Each row was made from one walk, in order. Every step used is in the known rows, and no mark comes twice. Write each row's walk.
Known rows:
sener, sifi, sepor, zivab, rapu: [-0.79 -2.97 -0.14 -1.76  2.45  0.58 -1.74  0.53  0.61  0.70 -1.14 -0.98
 -2.18 -0.72 -0.46 -1.14 -2.18  0.92 -1.29 -0.13  2.62 -3.94  0.06 -1.19
  0.14]
kofo, rapu, sifi, sepor: [-0.90  0.69 -0.67 -1.10  2.04 -0.13 -1.56 -0.70 -1.72  1.05 -1.55 -2.83
 -1.70  0.99  0.16  0.38 -1.19  0.17 -2.11  1.11  1.74 -3.56 -0.88 -2.71
 -1.22]
sifi, kofo: [ 1.58  0.12 -0.25  2.24  4.02 -0.46 -1.03 -1.01 -0.74  0.04 -0.46 -3.11
 -2.53 -0.68 -0.78  0.53  0.11 -0.16 -0.03  1.85  0.96 -2.21 -0.24  0.25
 -2.26]
sepor, zivab, rapu, sener, sifi: [-0.54  0.35 -0.59 -2.22  0.01  0.02 -2.33  0.36 -1.70 -0.99 -0.80 -0.83
 -1.36 -0.75  0.13 -0.52 -0.40  0.69 -0.30  0.81  2.83 -1.78 -1.27 -1.38
 -0.53]
sepor, zivab, rapu, sifi: [-3.66 -0.39 -0.20 -3.52  1.94  0.30 -3.06  0.25 -1.09  0.23 -0.90 -0.59
 -1.42 -0.46  1.12  1.17 -3.34  1.37 -0.45 -0.39  1.14 -3.32 -0.94 -0.28
 -0.68]
rapu, kofo: [-0.58  0.23 -0.35 -0.51  3.17 -0.12 -0.11 -1.20 -1.04  0.79 -1.30 -2.11
 -1.26  1.01 -0.37  0.86 -2.17  1.12 -0.84  2.39  2.16 -1.16  0.65  0.52
 -1.16]
kofo, rapu, sifi, sepor, sener: [-1.83  0.51 -0.40 -0.26  1.64  1.34 -3.41 -1.78 -1.99 -0.57 -0.58 -3.62
 -0.83 -0.61  0.05  0.10  0.05 -0.46 -0.77 -0.41  0.90 -1.81  0.15 -2.33
 -1.25]
zivab, kofo, rapu, sifi, sepor: [-0.85  0.83 -1.07 -0.77  2.50  0.34 -0.53 -1.05 -1.68  1.57 -1.71 -2.74
 -1.37  1.25 -0.53  0.92 -1.73  0.27 -1.92  1.46  1.45 -3.32 -1.25 -2.56
 -1.17]
zivab, kofo, rapu, sepor: [-0.54  0.17 -2.01 -0.74  3.08  0.44  1.50 -0.52 -0.57  1.02 -0.01 -1.91
 -2.02 -2.44 -0.81 -1.63 -0.60 -0.72 -2.99  1.61  2.32 -4.64 -1.16  0.22
 -1.72]
sepor, sener, sifi, kofo, rapu: [-0.79  2.05 -1.18  0.84  2.21 -0.33 -1.16 -0.11 -0.93 -1.29  0.68 -2.16
 -2.93 -1.96 -0.78 -1.84  0.04 -1.30 -0.48  1.40  2.88 -3.75 -2.61 -0.94
 -1.82]
sepor, sener, zivab, kofo, rapu: [-1.91  0.84 -1.42  0.16  4.75  0.14  1.66 -0.66 -0.16  0.66 -0.01 -2.77
 -2.20 -1.13 -1.06 -0.99 -2.45 -0.71 -2.77  0.60  2.95 -3.61 -2.90 -1.21
 -1.33]
sepor, sener, zivab, rapu, sifi: [-3.69  0.57 -0.21 -3.10  1.76 -0.99 -3.00 -0.12 -0.99  0.08 -0.89 -1.85
 -0.68 -0.23  1.34  1.29 -2.60  1.16 -0.21 -0.96  1.41 -2.30 -2.08 -0.06
 -0.63]
kofo, rapu, sepor: [-0.54 -0.08 -1.50 -1.24  2.47 -0.25  0.13 -0.07 -0.62  0.20  0.25 -2.03
 -2.53 -2.82  0.19 -2.45  0.17 -0.88 -3.33  1.10  2.69 -4.98 -0.65  0.02
 -1.82]
zivab, rapu: [-0.92 -2.44 -0.51 -1.86  2.75 -0.45 -1.09 -0.08  1.51  1.22 -0.72 -0.44
 -3.36 -2.11 -0.70  0.80 -1.12  1.24 -1.37 -0.04  2.00 -4.12 -1.78  0.73
  0.55]
zivab, rapu, sifi: [-3.03  0.30 -0.52 -3.52  1.30 -0.48 -2.67 -0.02 -0.77  0.72 -1.00 -0.41
 -1.83 -0.73  0.69  2.16 -2.27  1.50 -0.31 -0.05  0.97 -3.26 -2.27  0.26
 -0.34]
sener, sifi, sepor, zivab: [ 1.29 -1.48  0.62 -0.60  2.89  1.80 -1.63  0.40 -1.56 -0.01 -1.33 -2.90
 -1.16  0.65  0.12 -2.36 -2.16 -0.11 -2.28  0.46  2.45 -2.81  2.07 -3.36
 -1.95]
sener, zivab: [ 0.87 -0.40  0.72 -0.45  4.73 -1.84  0.17  0.21 -0.22  0.46 -1.06 -4.30
 -1.44  0.41  0.98 -1.10 -2.09  0.21 -3.27 -0.32  2.96 -2.23 -0.91 -1.17
 -1.99]
kofo, sener, sifi: [ 2.38  3.19 -0.52 -1.12  0.39  0.57  0.92  0.58 -0.70 -0.11 -0.38 -0.63
 -1.55 -1.66  0.12 -0.80  0.98 -0.34 -1.26  1.13  2.46 -3.41 -2.65 -1.50
 -0.69]
sepor, sener, sifi, kofo, rapu, zivab: [-1.41  0.21 -1.42  0.70  3.63 -1.58 -3.19 -0.58 -1.36 -0.59 -0.57 -3.69
 -2.08 -0.39  0.47 -0.73 -0.89 -0.49 -1.28  0.54  3.27 -1.42 -0.32  0.44
 -1.81]
sepor, zivab, rapu: [-1.81 -3.35 -0.08 -1.89  3.58  0.60 -1.67  0.37  1.05  0.59 -0.58 -0.61
 -2.85 -1.71 -0.12 -0.58 -2.65  1.02 -1.67 -0.53  2.28 -4.15  0.08 -0.05
  0.06]
sifi, sepor, sener, zivab: [ 0.30 -0.51  0.66  0.61  4.07 -0.79 -1.29 -0.87 -0.88 -0.09 -1.10 -5.63
 -0.20  0.66  0.76 -1.43 -1.06 -0.35 -2.37 -1.03  2.50 -1.02  0.37 -2.22
 -1.83]
sepor, zivab, rapu, sener, sifi, kofo: [ 0.37  0.80 -0.64  1.15  1.81 -0.50 -2.28 -0.42 -1.81 -1.27 -0.47 -2.27
 -1.40 -0.25 -0.39 -0.35  0.03  0.03  1.41  1.97  1.90 -1.33 -0.38 -0.37
 -1.70]
sepor, zivab, rapu, sifi, kofo, sener: [-1.06  2.70 -1.15  1.05  3.27  0.29  0.31 -0.83 -0.63  0.04  0.11 -1.36
 -1.12 -1.19  1.13  0.69 -0.05 -0.32 -0.16  1.19  0.93 -3.74 -0.55 -0.13
 -0.54]
sifi, kofo, rapu, sepor, sener, zivab: [-0.82  0.46 -0.18  0.82  4.00 -1.34 -1.04 -0.62 -1.04 -0.98  0.00 -5.33
 -0.26 -0.79  1.02 -2.66 -0.70 -1.11 -1.88 -0.61  2.81 -1.74 -0.14 -0.69
 -2.43]
kofo, rapu, sener: [-2.78  0.43 -1.57 -0.46  2.65 -0.80 -1.73 -1.33 -2.04 -0.79 -0.09 -2.28
 -2.70 -1.09  0.64  0.28  0.11 -0.02 -2.62  1.32  2.57 -2.57 -0.74 -1.51
 -0.84]
kofo, rapu: [-1.27  0.25 -0.99 -0.94  3.43 -0.36 -0.04  0.07  0.01  0.13  0.27 -1.58
 -4.00 -2.12 -0.23 -1.26 -1.03 -0.60 -3.36  0.79  3.07 -5.15 -2.35 -1.16
 -1.18]
sifi, kofo, sener, zivab: [ 1.07  1.98 -0.12  1.70  5.14 -1.91  1.70 -0.37 -0.16  0.26 -0.44 -4.25
 -0.76  0.16  1.45 -1.06 -0.57 -0.63 -2.31  0.51  2.66 -2.62 -0.95 -0.84
 -1.56]

Which walk is each row?
[ 0.51 -1.31  0.32 -0.44  2.67  1.55 -2.09 -0.04 -2.21 -0.40 -1.35 -3.10
 -0.83  0.98  0.39 -2.01 -1.78  0.02 -2.07  0.67  2.40 -2.18  2.43 -3.52
 -1.83] : rapu, sener, sifi, sepor, zivab
[-0.54  0.26 -1.79 -0.65  3.59 -0.32  1.80 -0.32 -0.54  0.94 -0.14 -2.64
 -1.52 -1.89 -0.37 -2.15 -1.07 -0.82 -3.26  1.26  2.82 -4.31 -1.27  0.03
 -1.91] : sener, zivab, kofo, rapu, sepor
[ 3.11  1.50 -0.84  0.45  1.47  0.99  1.43 -0.67 -0.90  1.61 -1.77 -2.31
 -0.89  0.59 -1.19 -0.12  0.59 -0.12 -1.61  1.92  1.99 -2.94 -1.23 -2.83
 -0.60] : zivab, kofo, sener, sifi, sepor
[ 0.97 -0.09 -0.53  0.44  5.64  0.28  2.81 -0.92 -0.17  2.17 -1.48 -3.33
 -0.90  0.70 -1.45  0.96 -3.13  0.58 -2.42  1.03  1.74 -1.76 -1.82 -0.60
 -1.63] : sener, zivab, kofo
[-2.12 -0.73 -0.45 -1.22  3.51 -1.65 -0.01 -0.66  0.21  1.04 -1.46 -2.04
 -0.92  1.20 -0.06  0.39 -3.26  1.62 -0.51  1.45  3.14 -1.52 -0.34  1.25
 -0.12] : sener, zivab, rapu, kofo
[ 1.56  3.70 -0.73 -1.04  0.30  0.44  1.16  0.19 -1.10 -0.08 -0.65 -0.66
 -0.80 -0.58  0.10 -0.60  0.24  0.00 -0.43  2.00  2.75 -2.48 -2.04 -0.88
 -0.59] : rapu, kofo, sener, sifi
[-1.25 -3.65 -0.14 -1.33  3.50  0.57 -1.72  0.04  0.85  1.03 -1.13 -1.31
 -2.45 -0.83 -0.32 -0.76 -2.33  0.95 -1.76 -0.27  2.31 -4.09  0.67 -0.93
  0.21] : sifi, sepor, zivab, rapu
[ 0.25 -1.29 -0.55  0.22  5.46  2.76  1.59 -0.94 -0.60  1.69 -1.15 -2.01
 -1.39 -0.07 -1.72  0.62 -3.64  0.45 -2.06  1.15  1.00 -2.39  0.26 -1.00
 -1.70] : sepor, zivab, kofo
[-1.82  0.67 -0.80  0.13  2.10  1.83 -2.45 -2.09 -1.98  0.03 -0.75 -3.48
 -0.49 -0.37 -0.66  0.63 -0.47 -0.38 -0.55 -0.12  0.65 -1.55 -0.22 -2.21
 -1.18] : zivab, kofo, rapu, sifi, sepor, sener
[ 0.31  0.16 -0.15 -1.02  2.00  0.11 -1.85 -0.94 -1.87  1.30 -2.02 -3.08
 -1.15  1.39  0.16  1.16 -0.96  0.64 -1.68  1.00  1.01 -2.57 -0.03 -2.45
 -1.36] : rapu, sifi, sepor
[ 0.88  1.59 -0.52 -1.63 -0.16 -0.12 -1.85 -0.03 -2.35 -0.95 -0.94 -1.55
 -1.38 -0.51  0.10 -0.01  0.60  0.39 -0.71  1.34  2.45 -1.21 -1.60 -1.69
 -1.22] : rapu, sener, sifi
[ 2.58  1.62 -0.18  1.39  1.94 -0.40 -1.15 -0.08 -1.25 -0.61 -0.52 -2.48
 -1.96 -0.53 -0.94 -0.30  0.45 -0.32  0.92  2.13  1.65 -1.90 -1.45 -0.24
 -2.31] : sener, sifi, kofo
[-3.26  2.41 -1.35 -2.37  2.45  0.29 -0.53 -0.40 -1.75  0.70 -0.55 -1.08
 -1.78 -0.36  0.04  1.50 -2.99  0.38 -1.31  1.06  1.33 -3.62 -3.18 -0.83
 -1.47] : zivab, kofo, rapu, sifi
[-0.65 -0.68 -0.46 -1.57  1.72 -0.28 -2.03 -0.76 -0.97  1.58 -2.02 -2.25
 -1.39  0.98 -0.03  1.36 -1.21  1.05 -1.16  0.71  1.22 -3.12 -0.64 -1.78
 -0.40] : zivab, rapu, sifi, sepor
[ 0.79  1.46  0.05  0.30  4.76 -1.48  1.92 -0.10  0.10  0.62 -0.57 -3.73
 -0.93 -0.14  1.66 -1.17 -0.96 -0.36 -3.50 -0.12  2.95 -3.04 -1.13 -1.30
 -1.15] : kofo, sener, zivab
[-1.15  1.87 -1.45 -0.02  2.98  0.00  2.01 -1.24  0.48  1.14 -0.43 -0.53
 -1.29 -0.92  0.40  0.89 -0.33  0.54 -1.10  1.80  2.14 -3.41 -0.66  0.67
  0.88] : zivab, rapu, kofo, sener
[ 1.97  2.95 -0.84 -0.66  1.40  1.84  2.01  0.34 -0.87  0.38 -0.53 -0.61
 -0.85 -1.07 -0.63 -0.68 -0.49 -0.31 -1.05  1.40  2.20 -3.06 -2.21 -1.63
 -0.87] : sepor, zivab, kofo, sener, sifi
[-0.71  1.84 -1.19 -1.39  0.78  0.53 -0.82  0.11 -2.44 -0.99 -0.51 -1.32
 -1.33 -0.51 -0.36 -0.98 -0.88 -0.08 -1.02  1.56  3.08 -2.06 -1.89 -2.17
 -1.34] : sepor, zivab, kofo, rapu, sener, sifi
[ 0.81 -1.57 -0.63  0.75  5.34  2.75  1.62 -1.22 -0.82  2.11 -1.64 -2.67
 -1.01  0.79 -1.97  0.46 -3.38  0.42 -2.14  1.41  1.06 -2.33  0.83 -1.87
 -1.59] : sifi, sepor, zivab, kofo
[ 0.99  2.25 -1.57  1.05  4.33  1.63  3.85 -1.48  0.24  1.98 -0.42 -1.11
 -1.51 -1.55 -0.76  1.50 -0.03 -0.17 -2.28  1.58  0.96 -3.69 -1.69 -0.55
 -0.10] : zivab, kofo, sener
[ 1.50  1.82 -0.67  1.57  1.59 -0.78 -1.86 -0.71 -2.20 -1.14 -0.57 -2.76
 -1.50 -0.14 -0.53  0.19  0.95 -0.16  1.18  2.43  1.59 -0.97 -0.90 -0.49
 -2.15] : rapu, sener, sifi, kofo
[-1.30 -1.58 -0.42 -1.12  3.88  1.40 -0.96  0.45 -1.15 -0.52  0.15 -2.35
 -1.81 -1.80  0.87 -3.59 -2.24 -0.84 -3.40  0.26  2.75 -4.49  2.09 -1.30
 -2.36] : kofo, rapu, sepor, zivab
[-1.44  0.61  0.26 -0.17  3.58 -1.13 -1.67 -0.67 -1.43 -0.44 -0.82 -5.32
 -0.08  0.78  1.22 -1.49 -1.64 -0.51 -2.16 -1.02  2.68 -1.53 -0.56 -2.40
 -1.87] : kofo, rapu, sifi, sepor, sener, zivab
[-0.99  0.43 -1.47 -0.30  3.82  1.44  1.43 -0.05 -0.66  0.84 -0.40 -1.64
 -2.40 -0.61 -1.56 -1.60 -2.77 -0.65 -2.65  1.47  3.05 -4.45 -1.98 -2.25
 -1.38] : sener, sifi, sepor, zivab, kofo, rapu
[-1.88  0.46 -0.45 -0.29  4.28 -2.55 -0.51 -0.43 -1.45 -0.54 -0.62 -4.43
 -1.27  0.56  1.59 -1.22 -1.56 -0.10 -3.39  0.21  3.68 -1.87 -0.96 -1.73
 -1.61] : kofo, rapu, sener, zivab
[-1.09 -2.18 -0.08 -1.73  3.79 -1.90 -0.53  0.38  1.52  1.08 -0.94 -1.91
 -2.36 -0.96  0.18 -0.30 -2.12  1.10 -1.99 -0.67  2.99 -3.51 -2.02  0.37
  0.15] : sener, zivab, rapu
[-0.76 -0.53 -0.23 -1.48  2.21 -0.92 -1.77 -0.53 -0.99  1.51 -2.11 -3.01
 -0.91  1.59  0.37  0.86 -1.68  0.99 -1.44  0.38  1.69 -2.79 -0.71 -1.95
 -0.59] : sener, zivab, rapu, sifi, sepor
[ 3.09  1.38 -0.48  0.11  1.04  0.54  0.42 -0.32 -0.96  1.02 -1.54 -2.42
 -1.21  0.35 -0.44 -0.69  1.09 -0.24 -1.81  1.53  2.28 -3.13 -0.85 -3.01
 -0.64] : kofo, sener, sifi, sepor
[-1.88  1.15 -0.41  0.59  2.85 -1.20 -2.89 -0.91 -1.34 -0.55 -0.50 -3.05
 -0.89 -0.03  0.31  1.14 -1.19  0.31  1.70  0.64  0.80 -1.55 -1.17  0.62
 -1.70] : sepor, sener, zivab, rapu, sifi, kofo
[-1.36 -1.36 -0.75 -0.74  1.61  1.20 -2.82 -1.43 -0.50 -0.56  0.17 -2.47
 -1.05 -3.28 -0.14 -0.87  0.93 -0.29 -0.65 -0.86  1.10 -2.31  0.57  0.47
 -0.81] : zivab, rapu, sepor, sener
[-1.34  1.04 -0.44  0.30  3.13 -1.65 -2.13 -0.51 -1.11 -0.04 -0.74 -2.73
 -1.32  0.31  0.31  1.19 -1.58  0.53  1.19  1.12  1.02 -2.06 -1.49  0.74
 -1.70] : sener, zivab, rapu, sifi, kofo
[ 0.80  1.24 -0.87  1.22  1.39 -1.02 -2.01 -0.61 -1.59 -0.99 -0.54 -2.17
 -1.67 -0.40 -0.71  0.39  0.77  0.10  1.56  2.19  1.76 -1.32 -1.32  0.00
 -1.47] : zivab, rapu, sener, sifi, kofo
[-0.66  3.10 -1.36  1.05  2.90 -0.23  0.56 -1.03 -0.39  0.33  0.04 -1.24
 -1.41 -1.37  0.82  1.38  0.67 -0.23 -0.03  1.44  0.80 -3.72 -1.48  0.31
 -0.31] : zivab, rapu, sifi, kofo, sener
[-0.15  0.11 -0.99  0.63  5.29 -0.12  2.15 -1.56 -1.08  1.65 -1.53 -3.60
 -0.42  1.10 -1.04  1.43 -2.63  0.68 -2.15  1.29  1.74 -0.77 -1.30 -0.83
 -1.46] : rapu, sener, zivab, kofo
[-2.56  0.89 -1.72  0.97  3.01 -1.18 -1.88 -1.63 -2.26 -1.09  0.04 -2.78
 -2.51 -0.78  0.40  0.37  0.50 -0.32 -1.43  1.96  2.30 -2.13 -0.54 -1.05
 -1.28] : sifi, kofo, rapu, sener
[ 1.84  1.20 -0.82 -0.23  0.81  0.10  0.48 -0.48 -0.58  1.24 -1.74 -1.85
 -0.84  0.81 -0.61 -0.42  0.36  0.31 -0.92  1.94  2.60 -2.91 -0.86 -2.09
  0.07] : zivab, rapu, kofo, sener, sifi, sepor
[ 1.82  1.76 -0.15  1.77  1.58  0.24 -2.21 -0.65 -1.63 -1.34 -0.16 -2.98
 -1.37 -1.00 -0.97 -0.40  0.95 -0.65  1.70  1.43  1.28 -1.10 -1.00 -0.34
 -2.32] : sepor, sener, sifi, kofo
[ 0.21  1.12 -1.62 -0.16  1.80 -0.64 -0.17  0.10 -1.13 -0.44  0.33 -2.23
 -2.07 -2.45 -0.17 -2.76  0.69 -1.23 -1.63  1.89  2.77 -4.43 -1.04  0.22
 -2.25] : sener, sifi, kofo, rapu, sepor
[-2.61 -1.55 -0.46 -1.35  3.38  0.07 -0.84 -0.66 -0.14  0.74 -1.19 -1.10
 -1.20  0.64 -0.24  0.19 -3.62  1.55 -0.28  1.60  2.61 -1.95  1.14  0.93
 -0.15] : sepor, zivab, rapu, kofo
[-2.84  0.62 -2.13  0.04  3.32 -0.14 -0.28 -1.79 -1.96  0.01 -0.40 -2.09
 -2.17 -0.72 -0.37  1.11 -0.63  0.15 -2.27  1.82  2.18 -2.17 -1.23 -1.32
 -0.79] : zivab, kofo, rapu, sener
[-1.03  0.16 -0.06 -0.21  3.78 -1.08 -0.94 -0.44 -0.89 -0.75 -0.10 -4.98
 -0.37 -0.98  1.23 -2.71 -0.96 -0.92 -2.68 -1.07  3.01 -2.05 -0.27 -1.04
 -2.14] : kofo, rapu, sepor, sener, zivab
[ 2.38  3.40 -1.04 -0.66  1.00  1.32  2.28  0.10 -0.64  0.72 -0.64 -0.47
 -1.11 -1.29 -0.91  0.01  0.26 -0.21 -0.94  1.68  2.08 -3.04 -3.14 -1.26
 -0.64] : zivab, kofo, sener, sifi
[-0.22 -0.21  0.33 -0.10  3.71 -0.86 -1.15 -0.59 -0.96 -0.58 -0.42 -5.18
  0.01 -0.69  1.19 -2.15 -0.81 -0.59 -2.38 -1.11  2.52 -1.34  0.36 -0.88
 -2.24] : rapu, sepor, sener, zivab
[-0.29 -0.95 -0.06 -0.51  2.67  1.42 -1.89  0.13 -2.11 -0.56 -1.04 -2.92
 -1.21  0.67  0.38 -2.60 -1.93 -0.34 -2.41  0.71  2.97 -2.89  1.85 -3.70
 -1.73] : kofo, rapu, sener, sifi, sepor, zivab
[ 0.46 -0.70 -0.90  0.50  4.11  2.51  1.09 -1.23 -1.76  1.43 -1.70 -2.52
 -0.37  1.15 -1.76  0.46 -2.82  0.44 -1.48  1.73  1.35 -1.53  0.61 -2.29
 -1.49] : rapu, sener, sifi, sepor, zivab, kofo
[-0.23 -0.48 -1.31 -0.33  2.96 -1.53  0.55 -0.18  0.43  0.71 -0.29 -2.45
 -0.97 -2.03  0.62 -1.73  0.23 -0.15 -1.63  0.60  2.44 -3.97 -0.38  1.32
 -0.76] : sifi, kofo, sener, zivab, rapu, sepor
[ 0.60  2.01 -0.97 -1.24 -0.12  1.49 -0.95 -0.08 -1.65 -0.93 -0.06 -1.73
 -0.69 -2.25 -1.02 -1.76  0.48 -0.81 -0.19  0.59  2.30 -2.16 -2.08 -1.07
 -1.61] : zivab, kofo, rapu, sepor, sener, sifi
[-1.59 -0.02 -0.95 -0.28  1.94  1.25 -2.24 -1.32 -1.21 -1.07  0.65 -3.03
 -1.36 -3.30  0.08 -1.84  1.03 -1.18 -1.62 -0.43  1.66 -2.81  0.34 -0.43
 -1.64] : kofo, rapu, sepor, sener
[ 1.28 -0.87 -0.60  0.33  4.34  2.77  1.58 -0.79 -1.06  1.83 -1.70 -2.35
 -0.72  0.86 -2.08  0.09 -3.18  0.36 -1.64  1.56  1.38 -2.14  0.22 -2.12
 -1.60] : sener, sifi, sepor, zivab, kofo
